Each row was made from one walk, in order. Every step used is in the known rows, and no mark comes twice. Write each row's walk.
Known rows:
zevo, pemu, vozom, dudo, narikog, fudom: [ 1.625 -1.621  2.521  4.621 -0.709  0.061  0.849  0.104  0.015  4.019
 -2.476  1.133  2.060 -3.191 -0.155 -3.595 -6.747 -1.867  0.809]
fudom, zevo, pemu: [-0.322 -0.291  6.561  0.694 -1.845 -3.544  0.351 -0.970 -0.281 -0.049
  3.548  1.470  1.008 -2.511 -3.564 -4.140 -3.523  1.830 -0.764]
zevo, fudom, vozom, dudo, narikog: [ 2.068 -2.959 -1.099  3.259 -4.913 -0.522  4.988 -0.087  4.549  4.297
 -5.278  4.507  0.902 -0.303  2.082 -1.514 -4.478 -3.334  2.463]
narikog, pemu, zevo, fudom, vozom, dudo: [ 0.697 -3.650  1.264 -1.822 -4.472 -4.559  0.362 -1.987  5.017  1.902
 -1.947 -1.013  2.102 -2.095  2.939  0.106 -2.701  0.584  1.122]
fudom, vozom, dudo, narikog, pemu: [ 0.966 -2.533  0.069  0.063 -4.250 -3.096  3.343 -2.478  4.053  3.913
 -4.966  1.497  2.250 -2.552  2.212  0.307 -2.679 -2.048  1.501]
vozom, dudo, narikog, pemu, zevo, fudom: [ 0.027 -4.887  1.373  0.111 -4.410 -3.751  0.909  0.991  7.244  4.175
 -2.380  0.809  0.655 -3.007  0.958  4.732 -4.525  0.953  1.699]
dudo, narikog, pemu, zevo, fudom: [ 0.174 -4.111  0.922 -0.905 -4.700 -3.587 -1.501 -1.059  6.779  1.377
  0.071  2.353  1.042 -2.464 -0.063  4.969 -3.869  1.855  1.758]
pemu, narikog: [ 1.504  1.080 -0.087  1.959 -2.823  0.338  0.618  0.613  0.724  0.348
 -2.626  3.511 -0.081 -0.356  0.562 -1.831 -3.332  0.000  1.139]
dudo, zevo, fudom: [ 0.749 -1.272  1.933  1.640 -3.181 -0.043 -0.912  0.428  0.615 -2.092
  1.784  3.062  0.730 -0.443 -0.422 -2.079 -2.482 -1.392  0.867]
fudom, vozom, dudo: [ 1.333 -0.001  0.103  1.050 -2.954 -1.185  3.284 -1.799  0.203  2.453
 -2.598  2.078  0.580 -0.565  2.816 -3.833 -1.002 -2.333  1.016]
dudo, narikog, pemu: [-0.568 -1.557  0.805  0.142 -3.531 -2.695 -0.059 -2.090  3.500  1.857
 -1.198  2.717  1.343 -2.683 -0.237  3.139 -3.208  0.044  0.777]
narikog, pemu, zevo: [-0.679 -1.122  2.315 -3.028 -2.836 -4.743 -3.333 -2.648  2.176 -0.002
  2.773  0.119  0.807 -2.765  0.813  2.636 -0.547  2.883  0.015]
narikog, pemu, zevo, fudom: [-0.787 -2.934  1.801 -1.663 -3.806 -4.261 -3.057 -1.639  4.580 -0.378
  1.724  0.175  1.024 -2.132  0.435  2.718 -2.737  2.555  0.388]
fudom, zevo: [-1.590  1.418  2.928 -0.093 -2.458 -2.329  0.679 -1.255 -0.034 -0.024
  2.398  2.444  1.805 -2.434 -1.798 -1.622 -2.497  0.799 -0.415]
narikog, fudom, vozom, dudo: [ 0.331  0.673 -1.141  1.216 -1.453 -0.794  1.748 -3.120 -1.507  2.572
 -1.246 -0.193  1.692 -0.990  3.614 -3.353 -2.241 -3.907 -1.358]
vozom, fudom, zevo, pemu, narikog: [ 1.362  0.767  6.996  0.427 -3.005 -2.908  1.259  1.755  1.206  2.075
  1.119  0.908  0.515 -3.334 -1.722 -5.314 -6.033 -0.314 -0.533]
vozom, dudo, narikog, fudom: [-0.055 -0.211 -1.285  2.869 -1.299 -0.172  2.128 -0.322  0.610  4.983
 -1.765  1.762  0.267 -1.893  1.615  1.319 -4.038 -3.213 -0.811]
dudo, zevo: [ 0.945  0.434  2.444  0.145 -2.392 -0.493 -0.926 -0.761 -1.745 -1.465
  2.442  2.918  0.707 -0.983 -0.009 -2.154 -0.243 -1.361  0.448]
vozom, dudo: [-0.394  0.123  0.859  2.091 -2.296 -1.328  2.332  0.676  0.132  3.081
 -1.242  1.569 -0.983 -1.195  1.347 -0.929 -1.681 -0.951 -0.254]
fudom, zevo, pemu, vozom, dudo: [ 0.056 -0.589  7.037  2.817 -1.554 -1.911  1.422  0.893  0.030  1.698
 -0.895  0.079  3.096 -4.284 -2.377 -6.752 -5.755  1.347  0.987]
narikog, pemu, vozom: [-0.790  0.132  1.656  0.874 -2.415 -2.041 -1.995 -2.851  1.083 -0.779
 -1.554  0.363  3.312 -3.582 -0.079 -1.001 -3.432  1.415  1.340]
narikog, pemu: [-1.499 -0.433  1.359 -0.396 -2.442 -3.672 -1.293 -2.292  1.235  0.036
  0.767  0.093  1.133 -2.379  0.056  1.280 -2.071  0.966 -0.636]
zevo, fudom, vozom, dudo, narikog, pemu: [ 0.860 -4.171 -0.427  1.388 -5.004 -2.841  3.738 -1.108  6.211  3.451
 -5.564  1.819  2.558 -2.377  1.755  0.375 -5.204 -2.218  1.730]

Write each row's walk:
[-0.295  0.104  2.304  0.714 -3.934 -2.436 -0.710 -1.678  3.254  3.382
 -2.327  1.399  2.510 -5.118  0.760  0.703 -4.343 -1.779  2.129] : dudo, narikog, pemu, vozom, fudom
[ 0.404  0.122 -0.957  4.050 -1.114  1.437  0.956 -0.537  0.273  4.278
 -3.847  1.834  2.369 -3.201  1.471 -1.212 -5.579 -3.025  1.173] : pemu, vozom, dudo, narikog, fudom
[ 1.592  0.833  5.793  2.302 -2.549 -1.765 -1.121 -0.260 -0.932  1.958
  1.250  1.067  0.466 -3.392 -0.508 -5.586 -3.669 -0.584  0.568] : zevo, pemu, vozom, fudom
[ 0.557 -1.843  2.331  2.431 -3.094  0.004  1.674  2.192  1.207  0.776
 -0.426  1.774  0.166 -1.052  0.578 -1.938 -3.019 -2.308  0.508] : vozom, dudo, zevo, fudom
[ 2.793 -0.914  6.265  2.193 -1.699 -0.166 -2.594 -0.308 -2.131 -2.639
  1.608  2.284  2.239 -2.389 -1.872 -7.145 -2.659  0.251  1.944] : dudo, zevo, pemu, vozom
[ 3.100 -1.146  3.935  2.478 -0.466  0.834  0.126  2.463 -1.726  0.560
 -0.815 -0.165  1.043 -1.675  0.683 -5.538 -5.373 -2.480 -1.360] : vozom, dudo, zevo, pemu, narikog, fudom
[-0.616  0.846  8.025 -0.200 -2.416 -4.202  0.454 -0.191 -0.224  2.073
  4.868  0.125  0.298 -3.737 -2.321 -4.217 -3.576 -0.441 -1.890] : vozom, fudom, zevo, pemu
[ 0.573 -2.508  1.607 -2.101 -3.803 -4.316 -1.932 -1.893  4.572  1.839
  0.760  2.055  0.903 -3.174  0.138  4.674 -1.661  2.081  1.606] : dudo, narikog, pemu, zevo
[ 1.539 -0.154  5.558  1.465 -2.288 -1.625  1.205  1.407  0.949 -0.218
 -0.042  2.270  1.559 -2.014 -3.145 -5.366 -6.034  1.877  0.078] : fudom, zevo, pemu, narikog
[-1.113 -0.075  1.942  1.535 -2.354 -2.176  0.040 -1.208  1.397  1.885
 -3.882 -1.139  2.995 -4.194  1.030 -1.391 -4.033  0.604  1.033] : narikog, pemu, vozom, dudo
[ 2.323 -1.282 -0.971  1.611 -4.020 -0.901  4.479 -1.031  2.590  4.426
 -4.650  4.159  0.668 -0.713  2.216 -1.709 -2.012 -3.064  2.022] : fudom, vozom, dudo, narikog
[ 0.079 -2.629  3.118  2.012 -3.111 -0.791 -0.712  0.527  2.471 -0.356
 -3.184 -0.990  4.172 -3.976  0.391 -2.442 -5.324 -0.949  1.630] : narikog, pemu, vozom, dudo, zevo, fudom
[ 1.687  0.008 -2.216  0.955 -2.374 -0.466  0.422 -4.107  0.010  1.581
 -1.053  3.569  1.985 -0.626  2.149 -1.353 -2.809 -3.682  0.437] : dudo, narikog, fudom, vozom
[ 0.487 -1.631  1.195  0.068 -3.540 -2.147 -1.832 -0.422  2.941  0.363
  1.992  2.836 -0.507 -0.397  0.340  0.792 -2.207  1.554  1.388] : pemu, zevo, fudom
[ 2.066 -0.061  2.253  2.723 -0.689 -0.258 -0.892  0.014 -1.136  0.245
 -0.049  1.332  0.457 -0.824 -0.187 -3.969 -5.864 -0.235 -1.272] : zevo, pemu, narikog, fudom
[ 0.824 -0.286  2.594  1.047 -2.187 -0.558  1.143  1.190 -0.946  1.259
  0.346  1.399  0.073 -1.650  0.723 -2.586 -0.808 -2.249 -0.004] : vozom, dudo, zevo
[ 2.620  1.517 -2.006  0.847 -2.019  0.697 -0.053 -2.747 -0.964 -0.330
 -2.592  2.042  2.218  0.058  3.202 -4.516 -3.917 -2.888  0.134] : pemu, narikog, fudom, vozom
[ 3.471 -0.612  1.689  2.352 -1.245 -0.072  2.379 -0.424 -0.628  2.390
 -3.716 -0.075  1.525 -0.750  2.569 -6.763 -5.433 -2.452 -0.784] : zevo, pemu, narikog, fudom, vozom, dudo
[-0.787  0.325  5.847  2.865  0.012 -1.310 -0.222 -0.441 -1.817  1.745
  0.497 -1.879  3.875 -4.792 -1.565 -6.386 -7.006 -0.386 -1.092] : narikog, fudom, zevo, pemu, vozom, dudo
[ 2.463  0.334  7.626  1.216 -2.299 -1.124 -2.204  0.139 -2.030 -0.381
  2.497  1.067  1.370 -3.566 -0.616 -7.054 -2.794 -2.087  0.929] : dudo, zevo, pemu, vozom, fudom
[ 0.280  0.814  1.101  3.285 -1.986  0.140  1.079  0.085 -0.050  2.512
 -3.281  1.415  1.382 -2.515  1.223 -3.321 -3.466 -0.428  1.702] : pemu, vozom, dudo
[ 1.323 -0.805 -0.459  1.487 -4.017 -1.306  1.055 -2.358  2.034 -0.181
 -1.081  3.584  1.374  0.594  1.246 -3.549 -2.732 -1.595  1.430] : zevo, fudom, vozom
[ 0.070 -1.272  0.872  1.568 -3.316 -1.443 -0.967 -2.253  3.133  1.273
 -3.388  2.777  3.365 -3.784 -0.398  0.825 -4.761  0.608  2.746] : dudo, narikog, pemu, vozom
[ 3.466  0.546 -0.258  0.647 -1.899  1.678  1.029 -0.335 -1.578  0.306
 -3.339  0.905  2.940 -0.883  3.715 -5.976 -3.414 -5.033  0.043] : pemu, narikog, fudom, vozom, dudo, zevo
[-1.988  2.611  4.332 -0.986 -3.082 -3.162  0.806 -0.803  0.091  2.345
  3.434  0.936  0.898 -3.689 -0.392 -1.777 -2.444 -1.851 -1.391] : vozom, fudom, zevo
[ 1.875 -2.426  0.649 -0.206 -4.109 -2.616  1.471 -0.869  3.507  2.403
 -1.278  1.826  0.305 -0.265  2.997 -2.341 -1.761 -0.667  1.978] : pemu, zevo, fudom, vozom, dudo
[-1.262  3.123  4.694  0.383 -2.833 -1.862 -0.298 -1.073 -0.055  1.652
  1.253  1.177  3.009 -4.774 -0.768 -4.167 -3.974 -1.411  1.064] : pemu, vozom, fudom, zevo
[-0.651 -2.393  0.799  1.142 -3.365 -2.927  2.472 -0.302  4.037  4.510
 -3.322  1.180  1.021 -3.221  0.627  3.278 -3.779 -0.736  0.564] : vozom, dudo, narikog, pemu
[-0.333 -1.001  4.470  1.472 -0.965 -2.376  0.195 -1.364  0.043  1.610
  3.045  1.762  2.043 -3.143 -2.900 -1.860 -5.712 -0.603 -1.383] : dudo, narikog, fudom, zevo, pemu
[ 0.871  2.062 -1.210  1.672 -0.970  0.955 -0.717 -0.788 -0.948  0.132
 -1.286  1.726  0.977 -0.824  1.562 -1.791 -4.851 -1.646 -0.941] : pemu, narikog, fudom
